Known rows, with every way that one mark hangs from another:
L(E(R(K) T(F))): [ 16.2   7.6   9.2 -11.7  24.3   5.9 -21.1 -23.9  31.0 -14.2  -7.4 -21.8
  18.3   8.3  -8.9   9.4  45.7  -8.5   4.2  17.7  42.7  13.2]
X(E(L T(D))): [ 32.3 -30.1  26.3  22.8 -11.9  -1.2 -21.9   1.8  11.8   0.9  -4.0 -51.5
   7.6  10.9   0.6  22.0  50.6 -19.3  -3.7 -27.0  35.4  17.9]
C(R(E K)): [ 15.1  15.8  -2.9  33.0  23.8   9.0 -11.5  -4.4  -1.9  21.8  -9.1   0.0
   3.9 -21.7   3.5  -7.6   4.1   6.0  -1.8  19.9  27.6  11.8]
C(R(E(L))): [ 15.5  -7.2   3.8  30.8   4.8   3.4 -14.4  20.6   3.8  39.1 -12.6 -11.1
   2.0  -8.3  -0.4  10.1  12.3 -18.3  -1.8   1.9  33.7   5.5]
E(L T(F)): [ 25.0 -15.7   9.8  18.9  -6.8  -4.9 -24.0   2.2  22.9 -13.2 -10.0 -22.9
   3.1  18.9  -9.2  19.0  53.9 -28.2   6.7  -4.9  40.8  17.7]
R(E): [ 18.9   7.9  -0.6  27.4  -0.1   3.9  -9.9   5.6  11.0  25.2  -1.7  -4.3
  10.8 -12.1   2.0   6.2  29.7 -14.3  -2.2  -0.2  43.3  10.4]
D(T(F)): [ 19.7   5.0  15.5  43.7  34.9  -8.0 -12.6 -20.7  45.8 -31.6  -4.2 -12.4
   6.5   4.1   1.1  11.3  67.6 -20.1   9.9   3.8  59.6  27.1]
E(L R): [ 26.3  -8.9   4.1  -3.1   8.1   6.3 -21.9   5.4  36.1  29.8 -14.3 -14.8
  12.0   9.8  -3.3  18.7  26.2 -23.4  -0.7   2.3  46.1   9.7]
K(R(E X)): [ 16.5   9.7  18.0  16.5   1.6   8.0  -8.1  11.5 -12.9  12.2  -9.8   7.8
   8.6 -24.4   9.3   6.3  10.8   7.4  -7.9  18.2  30.3  14.1]
E(R T): [ 36.6   3.9  -3.1   6.8   3.6   9.1 -21.5  -7.6  26.4  16.8  -8.1 -18.4
  11.8  10.2 -12.9   5.8  26.7 -19.5   3.8  -6.2  40.6  10.7]
K(R(C E(L) X)): [ 14.0 -10.1  43.0  -2.0 -14.6  -1.4 -10.2  27.2 -19.9  18.9 -11.4   5.8
   0.3 -18.0  10.1  12.2 -13.1   6.9  -6.4  39.8  22.1  13.8]
R(C K X(E)): [ 20.6   2.4  29.4  14.0   7.6   1.9 -10.9  -6.6  -6.4  13.3  -2.1 -20.7
   1.3 -25.1  10.0  -9.2  -3.3   7.0  -3.7  43.4  19.6  32.6]
E(L): [ 19.9 -15.7   7.6  11.4  -1.8   5.6 -15.9   7.3  19.3  20.9  -7.6 -11.6
   6.4   7.9  -0.6  14.6  36.2 -26.5   0.1  -5.7  43.4  19.5]
E(T): [ 31.9   0.1  -0.5  19.8  -6.7   8.7 -13.4  -5.8  10.1   7.6  -0.4 -14.9
   7.7   8.2  -5.4   3.4  37.2 -21.8   3.7 -13.2  35.8  19.5]
L(E(T(F))): [ 11.7   0.6   2.8  11.8   4.7   6.0 -10.8  -9.5  20.0 -11.5   0.4 -19.6
  15.2   8.7  -8.8  12.8  66.1 -27.7   5.3  -4.7  45.9  20.4]
R(X): [ 21.0   2.3  21.1  17.8  14.5   9.9  -7.3  -5.6  15.7  15.5  -4.1  -1.6
   4.5  -8.6   0.1  -2.4  29.1 -10.4   1.2   7.4  38.3  27.9]
E(L R(C X) T): [ 33.0 -17.1  48.0 -14.3  -7.0  -0.6 -21.8   4.6  14.2  22.1 -10.1 -17.5
  -0.3  11.7  -6.9   6.5  -4.8 -15.4   2.9  26.3  23.0  15.3]
C(R(E)): [ 17.1  12.3  -7.6  44.0  15.1   9.0  -9.3   8.6   4.6  33.7  -7.5  -0.3
   4.3 -18.2  -3.8   0.4  15.2 -10.4   1.1   4.3  37.3   9.3]
K(R(C E X)): [ 15.8   9.1  28.6  10.3  -4.2   2.9  -3.3  14.0 -18.5  14.8  -5.0  14.5
   2.2 -27.5   9.7  -0.9 -10.0  15.6  -4.8  43.2  23.9  15.9]
L(E(R(X) T(F))): [ 16.8   3.0  29.9  -5.4  21.8   5.7 -15.1 -12.0  32.8  -8.0  -7.1 -19.7
  16.5   7.1 -10.3  13.3  44.8 -20.2   5.6  13.7  43.1  16.3]
K(R): [ 20.2   7.9 -14.5  16.9   3.6  12.2  -7.6   4.5   1.7   5.6 -10.3   3.9
  11.2  -9.3   2.8   7.6  30.3  -1.1  -1.0   4.9  40.4  20.0]
X(E R): [ 22.9   1.0 -26.7  38.5  -5.0  12.1  -9.0   8.1  20.2  13.7  -7.1 -34.2
   8.5 -18.6  -4.3   8.1  29.4 -11.8  -3.0   6.4  37.9  22.0]
R(X(E)): [ 21.1   1.6  14.2  29.4   5.1   7.9 -10.0   3.0   7.4  22.9  -4.8 -27.4
   7.8 -15.8   2.5   4.3  27.1 -16.1  -3.3   5.0  32.1  27.9]
K(R(C E)): [ 17.7   8.8   1.8  15.0  -9.8   2.2  -6.5  16.7 -13.0  15.8  -2.8  10.9
   6.6 -23.3   7.2   4.7   1.4   8.1  -4.7  30.7  31.1   9.6]
X(E): [ 22.0   3.0 -13.5  33.6  -1.3   6.3 -13.9   4.1  13.5  24.6  -2.5 -29.2
  11.8 -11.6   2.1   7.9  37.5 -22.3  -2.2  -3.9  39.9  21.7]
X(R): [ 21.5   3.8 -19.0  26.9   3.3  14.3  -5.1   3.5  26.4   5.0  -6.3  -7.2
   5.5  -9.8  -6.7   3.8  31.9  -7.1   1.3   8.9  42.6  22.8]
X(R(C E K)): [ 15.9   7.2   2.1  15.0  -3.5   2.8  -6.4   1.6   5.7   6.5  -4.5   0.2
   3.0 -26.5   1.9  -6.9 -10.8  18.3  -3.1  49.8  23.8  13.3]

Rows:
[ 33.8   4.2  40.1 -10.9  12.5   3.3 -18.0 -17.8   7.3   5.1  -7.8  -9.4
   2.4  -2.6  -2.5 -12.1 -13.4  10.1   3.2  42.3  17.2  19.0]
E(R(C K X) T)
[ 25.7 -16.9  16.8   7.9 -23.7   0.4 -23.7  15.8   0.1  20.5  -6.0 -24.7
   6.6   9.8  -3.3  15.8  23.9 -26.1  -3.8 -12.8  31.1   4.9]
R(E(L T))
[ 34.4 -16.3  22.7 -11.2 -11.8  -1.2 -24.8   7.6  20.0  22.9  -8.1 -19.8
   3.5  16.8  -9.8  11.3   5.1 -20.9   4.7  15.0  31.7   9.3]
E(L R(C) T)
[ 19.1   4.4  20.1   9.0   2.4   7.0  -1.3   6.3  -9.8   4.8  -8.3  12.3
   0.2 -17.3   6.5  -4.8   0.8  12.2   1.9  37.7  27.3  28.4]
K(R(C X))
[ 25.3 -17.6   3.5  12.9 -29.8   4.3 -19.6  22.4   6.0  11.9  -9.6 -27.5
   4.0   2.0  -9.4  18.0  16.4 -17.9  -4.3  -1.4  26.6   4.8]
X(R(E(L T)))
[ 36.6   0.3  26.4   3.2  24.0   3.3 -20.8 -32.5  31.5 -16.7  -6.8 -18.5
  11.6   9.4  -2.5   0.4  33.2  13.4   3.1  -2.6  38.5  12.1]
E(R(K) T(D))
[ 18.4 -14.1   2.9   8.4 -13.6   1.9 -14.3  11.9   4.6   8.3 -10.2 -33.7
  -1.3 -17.2   4.2   6.9  -3.8   3.8  -5.3  42.1  18.8  22.9]
X(E(L) R(C K))
[ 37.8   3.3  -9.1  17.5  -3.7   6.5 -26.6   1.5  19.0  23.7  -8.3 -44.4
  14.9   1.8  -8.9  12.5  25.3 -24.1  -1.5  -7.2  35.0   9.9]
X(E(R T))
[ 24.8 -19.8  -9.3  32.2 -21.2  -3.4 -23.7  16.5  21.5 -17.3 -15.5 -52.6
   4.5   3.0 -13.7  24.9  44.1 -23.6   0.3   4.7  30.3  17.8]
X(E(L T(F)) R)
[ 23.5  -9.7  15.7  16.1   0.2   4.1 -24.4   5.6 -13.6  20.5 -14.1 -21.9
  -0.3   0.1  -2.8   3.1  -2.5  -7.4  -2.2   4.4  15.2   6.2]
C(R(E(L T) K))
[ 17.5   9.3  21.0  27.5  36.9  13.6  -6.1 -15.8   1.8  11.8 -13.3   0.6
  -0.9 -15.7   3.2 -15.0   4.3  10.9   3.7  23.5  23.0  29.2]
C(R(K X))
[ 19.3 -10.9  27.4   5.0   3.4  10.0  -5.9 -16.0  18.3  -7.3   6.3 -18.1
  16.5   9.8  -0.3  11.9  64.2 -13.9   0.7 -26.5  45.8  20.1]
L(E(T(D)))
[ 14.6   8.8  41.0   6.8   6.6  -1.6  -8.0  -6.2  -7.9  14.7  -1.5   5.6
   0.6 -26.0   9.8 -12.8 -11.3  15.5  -3.8  48.9  21.8  19.9]
R(C E K X)
[ 26.4   2.0  32.2  18.8  -7.7   3.7 -14.3   0.3  -5.0  17.2  -0.6 -12.1
   5.9  -5.6  -2.8   0.3  17.0 -12.6  -3.1   1.1  26.2  13.9]
R(E(T) X)
[ 24.4   7.2  -1.9  39.4   1.8   6.0 -13.4   7.6  -5.1  25.6  -6.9 -13.3
   2.9  -7.0 -10.8  -0.3  15.2 -16.4   3.7  -5.3  25.7   6.8]
C(R(E(T)))
[ 31.8  -4.6 -21.8  34.0 -18.8  10.0 -15.2   8.6   6.8   5.1  -6.5 -44.5
   7.3  -8.7 -10.3   8.5  27.1 -16.2  -2.1  -1.9  26.0  19.4]
X(E(T) R)
[ 26.4   9.5  24.8  -3.2  33.1   8.9 -17.0 -19.7  25.2  12.0 -14.1  -3.6
   9.4  -7.5   2.2  -6.4   7.5   7.6   0.1  28.5  34.8  21.9]
E(R(K X))
[ 23.4   5.4   8.8 -22.7  13.5  16.5 -20.0 -19.4  17.3  11.9  -4.7 -21.6
  18.2   7.8  -4.6   5.5  24.8  -8.8  -0.2   5.5  35.0  11.0]
L(E(R(K) T))
[ 18.2 -10.3  25.5  23.3  19.0   7.7 -16.8   3.9  -7.8  25.1 -19.3 -34.8
  -2.6 -15.2   6.4   2.7  -1.1  -3.4  -4.5  20.4  15.2  26.8]
C(R(K X(E(L))))
[ 24.0  -7.2  10.6 -11.5  16.3   5.4 -25.6  -7.8  29.8  18.4 -16.8 -15.0
  10.8   6.6   1.3  11.5  13.2  -5.7  -1.6  15.0  40.1  11.5]
E(L R(K))
[ 28.6  -6.5  15.8  -4.9  15.0  -5.6 -34.7 -11.2  32.7 -15.5 -17.1 -26.0
   8.7  18.7  -8.9  13.9  32.9 -10.2   5.1  16.8  36.7  10.5]
E(L R(K) T(F))
[ 25.8   1.2  33.4   7.5 -19.6   2.7  -9.2  12.7 -30.2   7.2  -4.2   1.7
   1.9 -17.4   3.5  -0.2 -11.6   9.4  -2.5  32.3  13.6  13.2]
K(R(C E(T) X))
[ 20.5   3.8   1.2  33.1 -15.5  -8.5  -9.6   8.7  14.1 -20.4  -1.9 -11.7
   1.2 -12.3 -13.9   4.2  19.4  -1.4   7.0  35.7  30.0  10.2]
X(R(C E(T(F))))
[ 27.1 -22.0  33.5   8.8 -18.2  -2.6 -19.9  11.2  -8.4 -10.0  -8.8 -18.2
   7.4   4.4   6.8  24.6  31.9   4.1  -7.1 -15.7  31.9   4.1]
K(R(E(L T(D))))
[ 22.7  10.9   2.5  30.7  10.0   8.3 -17.1  -5.3 -12.6  15.6  -9.6 -12.7
   2.2  -9.5  -4.3  -8.0   3.2   1.8   1.3   9.7  18.1   8.7]
C(R(E(T) K))
[ 12.3   5.1  40.4 -27.9  27.9  11.0  -6.5 -17.3  15.9  19.4  -3.5  -0.5
  11.4 -12.6   7.0  -3.7  -3.0   7.2   0.4  49.5  31.3  21.8]
L(E(R(C K X)))
[ 20.1  -9.6   8.3  13.9 -16.6  -6.8 -24.6  19.2  -5.7 -14.9 -15.7 -16.0
   7.8   2.9  -2.3  25.4  35.8  -7.8  -0.9   6.0  31.8   4.1]
K(R(E(L T(F))))
[ 20.7  11.2   7.8  25.1   5.9  -5.8 -23.3 -13.2   7.4 -19.9  -5.6 -14.5
   9.4  -4.6  -2.2   0.7  35.0   0.4   0.3  15.9  32.5  11.0]
R(E(T(F)) K)
[ 14.1 -11.1  14.3   2.0 -13.1   0.3 -13.2  14.4   2.8  11.0  -8.3  -8.5
   0.0 -18.1   4.9   4.4 -12.5  12.0  -4.4  44.0  23.2  10.5]
X(R(C E(L) K))
[ 18.9 -16.4  29.8   6.0 -13.6   1.3 -12.6  23.7 -18.7  19.0 -12.0 -21.5
   1.1 -18.1  11.2  14.2  -3.8  -0.3  -7.0  34.7  17.9  25.7]
K(R(C X(E(L))))
[ 34.1   6.0  12.7  -8.4   6.5   3.5 -20.1 -17.1  13.9   6.2  -3.5 -11.2
   5.6   2.6  -5.6  -8.3  -3.4   5.2   4.6  31.6  24.3  13.4]
E(R(C K) T)
[ 21.3   5.3 -19.8  27.3   3.6  11.0 -13.8  -1.1  12.5   2.9  -9.8 -32.4
   9.3 -23.7   2.6   0.7  16.8   4.6  -4.4  22.7  28.2  25.0]
X(E R(K))
[ 30.1  -4.6 -11.2  29.3 -27.4   5.6 -11.5  12.8   1.1   6.0  -0.3 -37.8
   1.1 -12.9 -11.1   5.0   9.6  -8.7   0.8  20.9  18.6  21.7]
X(E(T) R(C))
[ 28.7 -23.3   2.2  15.3 -37.7   2.3 -18.4  24.4  -0.1  11.1  -6.4 -47.7
  -1.9  -2.9  -8.7  13.7   5.4 -17.9  -1.1  17.5  17.0  18.4]
X(E(L T) R(C))
[ 19.3 -14.2  28.1  16.3 -20.7 -16.6 -20.7  14.5   6.3  -2.4  -3.4 -18.1
   0.2   6.5  -7.2  15.0  25.8 -18.1   3.4  22.2  30.5   8.3]
R(C E(L T(F)))
[ 28.0 -25.5  66.0  10.5  -9.1  -4.7 -17.1   0.3   4.1  -0.5  -5.8 -22.7
   3.1   5.6   2.2  14.3  30.0  -6.0  -4.5 -13.4  29.9  11.3]
R(E(L T(D)) X)
[ 19.6   3.9  15.9  18.4  -3.9   5.6  -4.9  13.3 -18.4  14.0  -8.0 -12.0
   2.8 -27.3  10.9   3.0  -0.6   7.7  -5.5  38.3  21.5  27.7]
K(R(C X(E)))
